Known rows, with every step that occurs:
C-E-A-T-G-X: -0.25	-0.45	0.93	-1.01	-2.67	-0.73	0.12	1.53	1.95	-1.90	0.06	0.30	1.01	1.49	0.48	-0.43	0.09	0.70	-0.23	0.07	-1.33	-1.17	2.81	2.74	0.32	-0.77	1.53	-0.10	2.94
P-C: -0.03	2.49	0.00	-0.39	1.13	1.13	-0.58	0.95	-1.20	3.55	-0.47	-0.87	-0.77	-1.08	0.01	-0.56	-0.49	-0.59	0.78	1.30	0.37	0.41	0.82	0.21	0.15	-0.01	1.93	-0.47	0.25
X-V: 0.77	-1.87	1.37	1.88	-0.40	1.85	-0.06	0.65	-0.82	0.40	1.87	1.17	-1.94	-1.00	-0.71	-0.26	0.22	0.25	0.31	-1.22	0.75	0.23	1.79	-0.47	1.05	-0.11	1.59	-0.72	0.75
U-C: 0.02	0.02	-0.45	3.08	1.97	-0.88	0.45	0.09	1.55	0.32	0.90	1.15	-1.82	-0.94	0.02	1.51	0.27	-0.08	-0.54	0.17	0.86	0.46	0.82	3.89	0.84	-0.48	1.55	0.47	-0.76
W-C-E: -0.20	0.90	-1.07	1.95	0.44	-1.46	0.41	0.19	-0.01	1.37	0.98	-1.60	0.00	-0.33	0.43	0.84	-0.77	-1.46	0.64	1.17	-0.51	-0.09	-1.47	1.14	-1.50	0.28	1.25	-0.56	-1.55
B-E: 0.77	0.65	1.93	1.09	0.28	-0.08	-0.23	-0.54	-0.69	2.13	1.28	1.80	-1.70	-1.17	-0.16	0.90	-0.35	0.49	-1.11	0.17	0.69	-0.02	0.28	-0.58	-0.34	0.88	-1.69	0.28	0.69
A-T-C-U: -1.43	-0.34	1.00	1.92	-0.32	-1.12	-0.50	-2.15	1.54	0.92	-0.53	-0.22	0.62	0.20	-0.68	-3.12	-0.11	1.61	1.54	-1.59	0.33	-0.29	1.26	-2.71	0.28	0.47	-2.74	-1.71	2.31
T-C-U: -0.90	0.73	0.73	1.85	-0.15	-0.31	0.92	-2.60	-0.17	-0.72	-0.81	-0.60	0.15	0.66	-0.71	-1.28	0.17	0.62	0.08	-0.68	0.29	0.05	-0.41	-1.39	-0.95	0.65	-4.17	-1.65	4.62
B-E-A-T-C-U: 0.02	-0.46	2.57	2.08	-0.73	-2.49	-1.20	-2.62	0.55	-0.14	-0.12	0.00	0.02	0.34	-0.10	-1.75	-0.39	1.95	-0.41	-0.43	0.40	-1.70	-0.48	-2.73	-0.06	1.11	-2.91	-0.57	2.08
V-X-G-T-A: 0.66	-3.34	-1.17	-1.41	0.52	6.81	-0.44	2.27	0.45	-1.99	-1.56	2.77	0.95	-1.36	-0.21	-0.36	1.48	-0.43	-0.48	-1.39	0.11	0.74	-0.39	-0.86	-0.92	-0.02	0.42	1.00	1.76
Y-C: -0.07	1.55	-0.84	-0.50	0.40	0.49	-0.64	2.05	0.19	0.50	0.32	1.20	-1.55	0.02	0.27	1.27	-0.02	1.20	-0.35	1.20	-0.06	0.52	0.48	0.84	0.08	0.17	1.86	1.18	-0.45
X-G-T-C-W: -0.17	-2.37	0.40	-0.38	0.24	0.31	1.63	-1.75	-4.18	-3.19	-0.50	-2.63	1.28	0.39	-0.49	0.56	0.99	0.29	-0.19	-1.15	0.50	1.32	-0.45	-5.91	-1.02	0.58	-1.98	1.73	-1.26
A-T: -0.46	-1.27	0.69	0.67	0.26	1.07	-1.15	0.40	1.46	3.01	0.37	1.45	-0.15	-1.24	-0.40	-1.62	-0.07	0.52	1.54	-0.89	0.51	0.06	2.46	-0.31	0.91	-0.10	-0.26	-0.81	-1.42
G-X: 0.06	-0.39	0.25	-0.43	-0.77	2.78	0.55	0.20	0.66	0.78	1.09	3.99	-0.95	-0.38	-0.40	0.31	0.26	-0.52	-1.32	-0.73	-0.85	0.57	3.26	5.38	-0.35	0.87	0.18	0.40	3.30
V-X-G-T: 0.65	-4.31	-1.26	-2.04	1.03	4.64	-0.70	2.50	0.07	-0.43	-0.26	2.19	-0.45	-1.29	-0.46	0.22	1.28	-0.59	-0.34	-1.37	0.24	0.74	1.24	-1.05	-0.81	-0.46	0.58	0.67	2.03
Y-C-T-A: -0.18	2.85	-1.85	-2.58	-0.15	0.52	-0.14	1.54	0.69	-0.81	-1.34	1.33	1.47	1.00	0.24	-0.17	-0.29	1.04	0.34	1.05	-0.80	1.09	-1.55	0.60	-0.38	0.33	2.95	1.67	-3.39
E-C: 0.61	-0.97	-0.48	-1.12	-0.27	1.97	-0.52	-0.83	0.45	-0.51	-0.12	0.09	-0.49	-0.58	0.38	0.45	-0.01	-0.75	0.08	-0.18	0.09	-0.66	-0.60	3.48	1.89	0.23	-2.21	-0.66	-0.34
P-C-T-A: -0.27	3.78	-1.14	-2.47	0.61	1.43	-0.04	0.56	-0.89	2.15	-2.20	-0.60	2.03	-0.17	0.03	-1.96	-0.69	-0.60	1.34	1.30	-0.32	1.02	-1.20	-0.07	-0.08	0.08	2.85	0.07	-2.79
B-E-C-W: 1.04	0.59	1.81	-0.64	-0.55	-4.04	0.28	-2.02	-1.51	-0.02	1.02	0.19	-0.28	0.00	0.16	1.94	-0.42	1.06	-1.58	-0.93	0.23	-1.11	-1.66	-2.06	1.04	0.95	-4.70	0.92	-1.21
P-C-U: 0.13	1.25	0.64	0.21	0.79	-2.72	-0.53	-1.01	-1.03	2.93	0.06	-0.71	-0.71	-0.88	-0.55	-1.66	-0.41	0.64	0.93	1.47	0.40	-0.02	1.00	-0.84	-0.15	-0.21	-0.66	-1.36	3.15
A-T-G: -1.22	0.30	1.04	-1.12	-0.20	0.89	-0.98	1.93	2.38	0.82	-0.63	-0.15	0.78	-1.11	0.08	-1.09	0.38	0.77	0.81	-0.59	0.38	-0.43	2.28	-2.95	2.04	-1.31	0.17	-1.06	0.35
V-X: -0.30	-0.62	-1.18	-0.92	0.87	4.21	-0.49	3.47	2.62	2.42	-0.82	3.76	-0.58	-0.55	-0.53	0.32	0.55	-0.89	-0.80	-1.62	-0.13	-0.12	1.16	1.97	-0.96	-0.45	-0.79	-1.14	3.62
X-G-T-C-E-B: 0.10	-1.51	-0.42	0.23	-0.62	2.17	0.74	-1.86	-3.54	-3.06	-0.03	-1.51	0.54	0.86	0.45	0.33	0.58	-0.76	-0.15	0.47	0.85	0.96	-1.32	-1.18	-1.04	0.38	-0.99	1.54	-0.64
Y-C-T: -0.28	1.65	-2.03	-3.09	0.29	-2.04	-0.38	1.76	0.34	0.94	0.08	0.53	-0.17	1.03	-0.05	0.60	-0.47	1.12	0.34	1.18	-0.67	1.06	0.33	0.66	-0.22	-0.13	2.94	1.30	-2.81
V-X-G: -0.05	-3.02	-1.01	-0.57	0.98	4.89	0.32	2.64	0.91	0.33	-0.36	3.71	-0.93	-2.18	-0.40	0.22	1.20	-1.41	-0.24	-1.56	0.45	0.02	0.95	0.27	-1.14	-1.02	2.46	0.20	3.52
W-C: -0.50	0.32	-1.21	1.56	1.79	1.38	-0.43	0.33	0.26	1.58	0.33	-0.58	0.00	-1.64	0.22	0.38	-0.38	-1.82	0.04	0.74	-0.10	-0.10	-1.73	0.68	-0.65	0.58	0.59	-0.66	-1.78
E-B: -0.50	0.47	-0.09	0.39	0.81	2.91	-0.49	-0.16	-0.30	1.76	0.17	3.10	-0.01	-0.38	0.24	0.41	0.28	-1.50	-1.86	0.57	1.18	-0.23	-0.41	3.76	-0.26	-0.29	-3.44	-0.31	0.55
B-E-A-T-C-P: 0.27	0.86	2.49	1.59	-0.15	-1.23	-0.89	-1.06	1.08	-0.11	-0.64	0.32	0.95	0.92	0.09	-0.19	-0.30	0.66	-1.26	-0.07	-0.29	-1.30	-2.32	-4.94	-0.14	0.30	-3.50	-0.39	-1.73

Rows:
0.35	-1.50	1.60	0.15	-3.45	-1.00	-0.03	1.73	1.33	-2.76	1.32	0.10	-0.04	1.35	0.27	-0.79	0.20	1.14	-0.10	-0.78	-1.12	-1.27	3.28	1.15	1.40	-0.85	3.80	-0.13	2.87 => C-E-A-T-G-X-V
-0.95	1.42	-0.57	-4.50	0.01	-0.28	0.47	1.64	0.68	-0.19	-1.05	-0.83	1.68	0.50	-0.29	0.11	0.14	-0.34	0.01	0.26	-0.25	0.49	0.60	-1.46	0.69	-1.48	0.26	-0.47	-0.26 => C-T-G
0.01	0.69	-0.29	1.15	2.18	-0.93	0.02	0.23	1.25	1.10	0.13	-0.14	1.17	-0.86	-0.07	1.16	-0.16	-2.20	-0.88	1.34	-0.83	-0.20	-3.79	-3.15	-1.13	-0.80	-2.54	-1.32	-3.52 => W-C-P
-0.13	0.54	1.77	1.70	-0.45	0.66	-1.20	-1.10	0.08	0.44	-0.43	0.11	-0.12	0.22	0.34	-0.97	-0.45	0.87	-0.64	-0.53	0.39	-1.35	-0.73	-1.74	0.26	1.32	-0.84	0.11	-0.51 => B-E-A-T-C
1.17	-0.38	1.83	0.79	0.02	0.45	-0.79	-0.38	-0.99	0.04	0.38	1.15	-1.03	-0.42	0.16	1.01	-0.20	0.37	-1.98	0.85	0.42	-1.02	-0.73	0.87	-0.44	0.87	-1.61	0.49	0.74 => B-E-A
0.27	1.27	0.23	0.04	-0.55	-1.95	-0.95	1.08	-0.82	2.70	-0.56	-2.34	0.31	0.59	0.52	-1.66	-0.94	0.20	1.89	1.51	-0.41	-0.71	1.27	0.85	0.11	-0.32	3.38	-0.44	-0.93 => P-C-E-A-T
1.11	-4.38	0.24	-0.86	0.66	2.42	-0.13	-0.68	-2.70	-1.68	0.64	-0.53	-0.56	-1.58	-0.34	0.26	0.96	-0.10	0.59	0.32	0.80	1.37	1.02	-1.74	-0.07	0.06	0.19	1.55	-1.14 => X-G-T
0.27	-2.57	-0.11	-0.15	0.25	3.73	0.48	-1.37	-3.13	-2.93	-0.51	-1.94	0.21	-0.52	-0.10	-0.24	0.93	-0.43	0.51	-0.36	0.68	1.36	-0.22	-3.25	-0.30	0.80	0.00	1.44	-0.70 => X-G-T-C
1.54	-0.95	1.94	0.27	-0.83	-3.33	-0.95	-3.41	0.02	-0.26	1.48	0.74	-1.52	-0.77	0.02	0.11	-0.49	1.51	-0.79	0.05	0.46	-1.39	-1.30	-0.25	1.21	0.81	-4.72	-0.44	2.35 => B-E-C-U
-1.57	0.86	0.22	1.36	-0.06	2.23	-0.46	-0.44	1.18	1.55	-0.86	-0.13	0.54	-0.01	-0.20	-2.20	-0.18	0.18	1.44	-1.69	0.26	0.05	1.14	-1.67	0.53	0.66	-0.57	-1.03	-0.68 => A-T-C
0.73	-0.49	-0.28	3.44	0.34	-3.35	0.96	0.17	1.01	-1.85	0.64	-0.53	-1.29	0.93	0.50	1.85	0.00	0.12	-0.44	1.26	0.19	-0.38	0.01	5.80	-0.12	-0.67	2.15	0.45	0.03 => U-C-E-A
-0.76	0.34	-2.46	-1.16	1.72	-0.77	-0.21	0.02	0.31	1.97	0.15	-1.36	1.23	-0.68	-0.11	-0.36	-0.81	-2.05	0.63	0.62	-0.59	0.41	-1.85	0.77	-0.92	0.15	2.05	-0.30	-4.28 => W-C-T
-0.19	0.16	-1.77	0.48	1.80	-3.05	0.72	-0.34	1.41	0.94	0.64	0.40	-0.79	0.04	-0.31	0.82	-0.13	-0.21	0.24	0.21	0.16	1.00	0.70	3.57	0.69	-0.75	2.84	0.47	-2.90 => U-C-T
-0.10	1.24	0.10	0.73	-0.73	-0.29	0.51	-0.01	-0.66	1.28	0.83	1.81	-0.07	1.02	0.38	1.04	-0.23	-1.01	-0.88	1.02	0.56	-0.01	-0.06	4.11	-1.28	-0.39	-2.76	-0.28	1.21 => C-E-B
1.15	1.45	0.23	-2.07	-0.84	0.17	-0.49	-1.92	0.15	-0.98	-0.47	0.81	0.93	-0.01	0.52	0.02	-0.74	0.30	-0.47	-0.06	-0.18	-0.45	-3.20	0.89	1.32	1.19	-1.50	0.86	-3.26 => B-E-C-T-A
-0.79	0.64	-1.29	-2.05	-0.29	-0.42	0.13	1.31	1.09	-1.03	1.23	-1.03	0.81	-0.27	0.06	-0.21	-0.23	-1.28	-0.74	-0.62	-1.51	-0.13	-0.08	-0.86	1.04	-0.51	5.75	0.19	-1.27 => W-C-T-G-X-V
0.35	-3.60	0.54	0.31	0.03	0.75	0.45	-3.10	-2.80	-3.36	-0.04	-1.94	0.06	-0.40	-0.60	-1.02	0.95	0.74	0.68	-0.19	0.80	1.09	0.00	-4.22	-0.72	0.57	-2.08	0.55	2.09 => X-G-T-C-U
-0.37	2.63	0.39	-1.21	-1.03	-2.03	-0.79	2.31	0.05	0.82	-1.32	-3.47	0.96	0.69	0.85	-1.12	-0.53	0.43	1.39	1.76	-0.45	-1.19	0.76	-1.33	1.07	-1.38	3.28	-0.54	0.53 => P-C-E-A-T-G
-1.24	1.15	0.29	1.60	-1.27	-0.06	0.37	-0.29	1.08	1.25	-0.38	-1.13	0.47	1.17	0.04	-1.70	-0.55	0.50	2.15	-1.27	-0.07	0.23	1.02	-1.46	-0.23	0.46	0.07	-1.03	-0.25 => A-T-C-E
0.82	-2.01	0.27	-0.55	-0.76	-1.80	-0.53	-2.89	0.66	-1.18	0.30	0.07	-0.57	-0.40	-0.17	-0.64	0.05	0.79	0.28	0.07	0.16	-1.11	-0.41	2.27	1.49	-0.02	-4.83	-1.47	3.02 => E-C-U
-0.22	2.71	-1.43	-3.07	1.05	-0.89	-0.34	0.75	-1.41	3.97	-0.76	-1.33	0.52	0.01	-0.36	-1.32	-0.89	-0.71	1.57	1.28	-0.33	0.96	0.67	0.06	0.02	-0.33	3.03	-0.41	-2.32 => P-C-T
-0.79	1.58	-1.42	-1.08	1.42	-3.14	0.83	1.13	2.22	-1.18	-0.17	-0.90	0.12	0.22	0.11	1.42	0.26	0.09	-0.51	0.38	0.08	0.50	0.22	1.07	1.57	-1.94	3.20	0.41	-1.45 => U-C-T-G
0.26	-0.20	-1.12	1.65	0.07	-0.81	0.12	0.36	-0.08	-0.51	0.16	-2.03	0.65	0.28	0.72	0.78	-0.66	-1.57	0.01	1.75	-0.82	-1.06	-2.53	2.42	-1.70	0.26	1.39	-0.45	-1.40 => W-C-E-A
-0.44	1.36	-0.12	1.50	-1.51	1.32	1.34	-0.48	-0.81	-2.26	-1.48	-2.05	0.82	2.50	0.33	0.26	-0.23	-0.52	-0.09	0.22	-0.48	-0.31	-1.48	1.93	-1.51	0.71	-1.25	-0.63	2.01 => T-C-E-A
0.25	-1.28	-0.09	3.62	0.16	-4.01	0.10	0.19	2.16	-0.54	0.86	-0.41	-0.89	0.66	0.54	0.45	-0.19	0.80	0.61	0.50	0.05	-0.71	1.15	4.41	0.67	-0.94	3.14	0.31	-1.63 => U-C-E-A-T
-0.87	2.53	0.07	1.54	-1.25	0.82	1.76	-0.49	-0.70	-0.54	-0.63	-1.70	0.10	1.83	0.02	0.21	-0.34	-0.49	0.58	-0.39	-0.23	0.54	-0.79	0.13	-1.41	0.75	-1.19	-0.76	1.77 => T-C-E
0.32	2.20	-0.68	-0.13	-0.97	-2.49	0.26	1.92	0.00	0.12	1.13	0.23	-1.44	1.28	0.39	1.63	-0.46	1.48	0.48	1.64	-0.51	0.55	0.67	1.24	-0.87	0.00	2.10	1.10	-0.13 => Y-C-E
0.53	-2.28	0.55	-0.45	0.66	2.00	0.80	-1.45	-2.36	-3.36	-0.70	-1.68	1.10	0.15	-0.40	0.51	1.10	-0.65	-0.14	0.11	0.11	1.35	-1.84	-6.58	-0.86	-0.34	-2.70	0.79	-2.02 => X-G-T-C-P
0.12	-2.15	-1.63	-1.10	-0.40	3.50	0.53	1.74	-0.32	-1.82	-0.80	0.07	0.17	0.82	-0.18	0.20	0.86	-0.40	0.22	-1.70	-0.33	0.77	0.10	-1.78	-1.78	0.05	0.93	0.46	2.61 => V-X-G-T-C-E
1.24	0.53	1.06	-3.45	-2.46	-1.59	-0.39	-0.42	0.13	-2.21	2.06	0.56	-0.98	0.37	0.33	0.71	-0.40	0.65	-1.71	-1.26	-0.82	-1.06	0.30	-0.23	3.27	0.23	2.37	1.04	0.24 => B-E-C-T-G-X-V
0.30	-0.51	0.12	-1.48	-0.50	-2.32	0.78	-1.32	-0.88	-0.91	-0.16	-0.55	1.04	0.45	0.01	1.34	0.07	0.06	-0.70	-1.22	-0.18	-0.74	-0.93	0.01	1.05	0.05	-4.83	0.03	-1.20 => E-C-W
-0.45	0.17	0.21	2.82	1.75	-5.34	1.78	-0.43	0.16	0.10	0.90	0.52	-0.43	0.03	-0.39	2.34	0.38	0.73	-1.28	-0.83	0.57	0.33	0.46	0.64	0.08	-0.77	-0.86	0.92	-1.45 => U-C-W
